Known rows, with every step that occurs
mibari basabik mumed mufik fural vini: [ -7  -5 -30 -19  -6 -16   7 -18   8 -23 -11 -29 -33 -24   0  -1  18  -3
 -24  21  12  10  -7 -16   0   5   4  23 -16   7  -1 -31  17]
kikif fural basabik mibari: [ 27  -7 -18 -16  -3  21  -7   9   2  29 -11   4  -2   3 -15  -9  16  11
   3   9 -20 -12   1  14  -2  -1  20  27 -34   7  -4  17  -1]
pusa basabik fural: [ 21 -17  27 -20 -18  -4   0   3 -13  18  -3   8 -30  -4 -13 -20  16 -14
  -1 -10  -3  -4   9  -4  -8   2  17  26 -16  -6  20   4 -12]
vini mibari basabik: [ 10   3  17 -20   9  -7  14  -6  -2  13 -20  -3 -11 -13  -3  13 -16   0
   5 -11  -1  14  13 -24  -6  -3   5  -7 -14  -9  27  -8   0]
mibari basabik mumed vini fural mufik: [-14 -22   6 -27 -36  14  17 -25  16  -6 -16  22 -27   3   7   9  10 -14
  -9  24  -4  28  -9 -25 -15   4 -18   2   8 -11  -6  -9  20]
fural vini mibari basabik mumed: [ -4 -17  -4 -22  -3   7   2 -36   3  -5 -17 -10  -5 -13  -2   4   5 -10
 -18  20  14  27  -2 -17   0  -3   6  -5 -31   4   2   0  14]
kikif fural: [ 23 -26  12 -37   2  -5  17   3  17  18  -2  -8  -9   5  -8 -13  10   4
  10  -2 -29  -4  31  -9 -18  18  -1  11  -5   7   7  -2   0]
mumed mufik fural: [ 17  11   5 -25   3 -25  18  10  18 -12  -6 -36 -25 -12  -2   5  12  15
  15  -3  -6  -4  20 -22  -5  20  -2  12   8   8  15 -28  -2]
pusa basabik fural vini mibari: [  8  -2  13 -17 -16  17   9 -23   0  14 -10   3 -22  -4 -12  -1  14 -14
   2  -7   8  11  -5  -9   6 -13  16  30 -38   2   5  23   2]
fural kikif: [ 38 -24  29 -46   6  -5   0  13   4   4   4  15  -6   6   0 -29  19 -11
   2  29   0   9  25  -9  -9  32   3  -8   4  20   8  -8 -13]
kikif fural mufik: [ 28 -26  16 -36 -13  11  16  -9  19  -3   8   9  -4   9 -25 -23  16   5
  11   8 -21  -2  22 -14 -11  21 -12   4  -9   0 -13  -6   0]
kikif fural basabik mumed vini: [ -7 -32 -17 -44 -11  36  11 -14  14  18 -14  -7 -17 -16  18   0  29  -1
   1  12  -8   9  14  -3 -15   6   7  24   1  11 -19   6  18]
mibari basabik fural kikif: [ 33 -12  18 -28  -8  -5 -11   2  -6  17 -10  30 -26 -13  -3 -31  14 -23
 -27  10   3   3  -1   2  -3  21   5  18 -17  14  12 -12 -22]
vini mibari basabik mumed mufik fural: [ -3  35  -3  -9  -4   0  20 -21  10 -10 -30 -27 -17 -26   8  31   2  10
  -9  -9  18  15 -16 -21   3  -1   5   9  -4   3  21 -30  12]
pusa basabik mumed vini mibari: [-19   0  23 -33 -12  30  27 -27   5  16 -17  -2 -10  -9  20  31  13  -8
  14   0  19  30   8 -20  -7 -17  16   0   4   4  17  11  16]
pusa vini: [ 11 -34  22 -44   3 -20   6  -5   4  15  14 -11 -16   0  -6 -13  19 -12
  11   4  -1   9  36 -19 -19  22   7   9 -15  -1  10 -17   2]
kikif fural basabik: [ 20 -30 -10 -37   3  14   1  10   1  14  -5  -1 -18  -6  -8 -21   7   6
   8  -4 -22  -6  21  -6  -9  11   7  25 -17   0  -7   3   7]
basabik mumed: [ 18 -34  27 -34 -13  -5  -2 -10   4  -5   3 -18   0  -2  -3 -13  26  -3
  -1  30   5  13  17 -13 -18  24   6 -20   3   5   7 -12  -7]
mumed basabik: [  7 -10  23 -27   1 -25   8  18   0  12   4 -28 -25   0  15   3  -5   8
  24   2  -6  -3  32 -22  -4  11   6  10   7   4  22 -18  -6]
fural vini mibari basabik: [  2 -14  -5 -22  13  -6  10 -20   3   6 -13  -5 -17 -12  -6   4 -11  -4
  -1   5   1  15  12 -25   0  -3   2   4 -31   0   9   1  14]
mumed mufik: [ 30  -7  15 -29   5 -27  17   0   8 -18   4 -28 -11  -8  -1  -1   3   5
  25   5  -3   8  34 -35 -21  13  -8  -7  19   6  13 -21  -8]
basabik mumed kikif: [ 17 -15  14 -55  -9 -11   3   0  17  -1  -9 -11   0  -6   5  -2  18  -1
  -2  30  13  15  22 -11 -15  33  16 -16   3   3  -2 -15 -17]
mumed vini mibari basabik fural mufik: [ -4   9  18 -20 -26  28  20 -36  18  11 -24  20 -24 -20  -4  22  10  -6
   3  -8   8  12  -3 -24  -3  -6 -12  10 -10  -7  -1   3  -1]
kikif fural vini mibari: [ 15 -16  -8 -35   2  13  21 -24  30  10 -11 -12   1   5  -4   5   8   3
  12   1 -20   9  18 -15  -6   6  -1  16 -24  15  -9  16  13]
mibari basabik mumed vini: [-16 -28   2 -33  -5  -2  14 -20   7  11 -15  -5 -24 -22  17  10  13 -10
 -11  17   6  17  20 -18 -21   3   4  -7   4   1  15 -14   8]
mufik fural vini: [  4 -24  -4 -33   0 -19   4  -1  20   4  -1 -24 -27   0  -9 -18  27   3
  -3  19 -11  -6  17  -5   0  22   3  15 -24   7  -5  -5  10]
vini mumed mufik: [ 23   1  33  -8  -4 -15  13   1   8 -32   8 -21  -4 -11  11  -3  -1  -7
  24   0   4   9  14 -32 -20  25 -19 -14  35   4   7 -28  -6]
basabik mumed kikif fural vini mibari: [  8   1 -20 -55  -6  20  22 -29  42   8 -22  -6  11   1  10  17  17   0
  -2  18   4  22   8  -2  -1  16  12  13 -22  20 -25   9   6]
mufik fural vini mumed: [  0 -19  14 -13  -8  -7   0   2  22  -9   4 -16 -21  -6   2 -21  23 -11
  -5  13  -5  -6  -5  -2  -2  31  -8   8  -9   6 -12 -11  13]
mibari basabik: [ 12 -23  12 -26   8 -24   3   6  -8   8  -6   0 -25 -15  -7 -14  -9  -4
  -3   1 -11   2  25 -22 -14   8   2  -5 -10 -10  24 -18  -5]

Rows
[ 11  10  11  -9  -7 -17   0  17   1  26  -2 -22 -12   8   8  16   3  12
  19  10  -8  -6  16  -4   1  -1  23   9  -9  11  22  -3 -13]
mumed basabik mibari
[ 18   5  18 -32  -9  11   0 -23   3  34 -13  33 -19  -9   5  -8  13 -27
 -21  -8  22  20  -9  -6   5  12  16  36 -35  12  13 -10  -7]
pusa vini mibari basabik fural kikif
[ 26 -11   1 -14  -2   8 -18  12 -13  13  -5  -3  -5  -1 -16 -10  17   5
   6  22  -5  -5   4   5   0  -1  20   4 -25  -2   0  16  -8]
fural basabik mibari
[ 19  29 -22  -6  -3   2  -5  15   1   1 -17 -23 -18 -11 -10   8  20  19
   8   8   3 -13 -10  -2  11  -4  18  27 -18   7  -1  -7   1]
mumed mufik fural basabik mibari
[ -5 -16  20 -13  -6 -13   1   4   9  -7  10 -24 -21  -3  27  -5  -1 -12
  18   9   0   1   8 -19   1  15  -9  11   4   9  -5 -12   8]
fural vini mumed basabik
[ 13  -5  26 -21 -19 -18  -3   8   5  22  -4 -22 -31  -7  10  -1  10   1
  17  -7  -4 -10  18  -9  -4  11   9  30  -2   4  17 -11 -19]
mumed basabik fural
[  2   0   1 -25   4  -1  12 -12  28   7 -12 -25 -16  -3  -5   7  19   7
   6   9  -5   4   6  -9   7  12   5  14 -26  11  -2   6  14]
mufik fural vini mibari
[  2  -3  42  -9  -5 -16   1  18   3  -2   6 -19 -17  -4  27   1  -8  -8
  21  -5  -1   0   9 -19  -4  21  -3   2  18   3  14 -25  -4]
vini mumed basabik
[ 18   3  14 -10  -7  -1   0  10 -16  22  -1   9 -10  11 -17  -4   9  -3
   5   8  -2  -2   7   0   0 -16  28   5 -25  -3  26   7  -9]
pusa basabik mibari
[  9  -6   7 -49  -3  -2  17   0  31  21   3  11  -5  -1  20  -2   8 -19
   6 -14   0   9  15  -5 -15  34   5  23  -3   4 -13 -22   0]
pusa vini mumed kikif fural
[ 16 -29  25 -10 -24  -1 -10 -15  16  -8   4  -6 -12  -8  -3 -29  28 -25
  -5  14   0  -1  -6  -1 -11  29 -11  11  -9   5 -17   3  -9]
basabik fural vini mumed
[ -9  -8  25 -37 -11  18  25 -31  27  11 -15 -18   3 -11  21  36  22   4
  15  15  10  27  16 -20 -16   5   0 -17  17  13   3   2   9]
basabik mumed vini mibari
[ 10  -4 -15 -29   1 -23  16  -2  24 -18   0 -38 -29 -11  -3  -2  18   6
   9  12  -4  -1  19 -22  -3  14  -4  24  -5  12  -7 -17  11]
mumed mufik fural vini
[ 14  -8   1 -21  -4 -17   9 -14  -7 -24  -7 -19 -16 -23   2   1   2  -5
  -5   8  12  18   9 -29 -18   3   1  -3  10   2  20 -34  -3]
mibari basabik mumed mufik
[ 25  -6  22 -41   2  -5   1  20  15  10  -1   8 -20   4   3 -24  28  -2
  -9  20  -4  -5  10   4   4  36   5  11  -6  21   8 -15  -5]
mufik fural kikif
[ 14  15  -4 -28  -3  -3   4  -1   2 -16 -15   3 -25 -16   9  -9  18  -9
 -31  20  22  13 -14 -13   4  19   7  17   3  22  11 -39   2]
mibari basabik mumed mufik fural kikif
[ 23 -12 -18 -32  -8  21   6 -12   2 -17  -9 -21  -8 -13   1  -4  18   5
   6   8   2  10   6 -14 -11   8   5  25   2  11 -14  -9   9]
kikif fural basabik mumed mufik
[  2  16  -9 -21 -11   6  18 -30  30 -23 -15 -41  -4 -10   6  22  30   8
   4  18  17  20  -6 -19   5   8   3  13  -8  21  -8 -12  18]
basabik mumed mufik fural vini mibari
[ 20 -13   2 -60 -22  21  13 -14  31  -8  -2  12   6   3 -13 -10  29  -1
  -4  26   4  12  11  -6  -7  31   3   3  -3   6 -27 -11 -11]
basabik mumed kikif fural mufik
[ 21   0  20 -37 -17  19  15   0  33 -12   0  24   4   2  -3 -15   6  -9
   7   5  -3   4   4  -9  -5  37 -15   1   9   1 -28 -15  -8]
vini mumed kikif fural mufik
[ 24 -23  30 -24 -26  -1  10   1  12 -12   1  13 -15  27 -23 -15   8  -4
  15  17 -18  11   7 -24 -12  23 -24  -3   4 -11  -6  -1   2]
vini fural mufik
[ 42 -19  32 -37 -13   0  -8   4  10  12   1  18 -14   0  -4 -34  34 -15
  -8  20   2   1  13   2  -7  35   5  14  -6  20   3  -1 -29]
basabik fural kikif
[  6  -7  22 -46  -2 -11   6   4  24   6   8   6  -6  -5  21  -4   6 -23
   9   2  15  14  19 -16 -14  38   6   3   4  -2  -8 -25  -7]
pusa vini mumed kikif
[ 13 -32   5 -23 -24  12 -10   4  -4  -4 -14  -3 -18   8  -2 -16  13  -6
  -2  23  -4  20 -10  -7 -12  16   4  12  -4 -10  -5   5  12]
vini fural basabik mumed
[ 19 -14  -3 -60  -7   1  14  -6  32  13 -13  -3   2  -1   7  -1  20   2
  -4  15  -6   9  18   2 -15  29  16   7  -3  11  -9 -10 -12]
basabik mumed kikif fural
[  0 -21  14 -35 -17 -11  27   1  30  22 -16  -2 -29  13  18  18   8  -3
  25   5 -27  12  28 -23 -25  14 -13   6  22  -2   6   6  11]
mumed vini fural
[ 16 -36  11 -34  -7  15 -18  -1 -12  -9  -2 -14  -9 -13  -5 -23  24  -1
  -4  28  12  12   6  -7  -7  16   9  -3  -7  -2  -7  -3   2]
fural basabik mumed
[ 24 -12  33 -22 -31  17  -1  -7 -13  -3   7  23 -24  -1 -32 -31  23 -13
  -2   3   5  -1   0 -10   0   4   4  20 -20 -15   2   2 -11]
pusa basabik fural mufik
[  0 -16 -20 -26  -4  19  15 -40  19   8 -22  -7  -4  -7   1   4   7  -5
 -18   7  -4  21  -7  -7   0  -6   7  17 -36  12  -3   1  21]
kikif fural vini mibari basabik mumed
[ 38 -18  27 -35 -13  -8   5  16  14  10  -6  23 -15  27   6 -19   6 -16
   6  23 -18  15  13 -11 -10  31  -7   6   7  13   7  -1  -6]
vini fural kikif
[  9  18   7 -15  -2  -1  17 -26   2 -20 -22 -21  -4 -22   8  27  -7   3
   2  -1  20  29  -2 -36 -10  -6   1 -10   5   3  21 -23   4]
vini mibari basabik mumed mufik
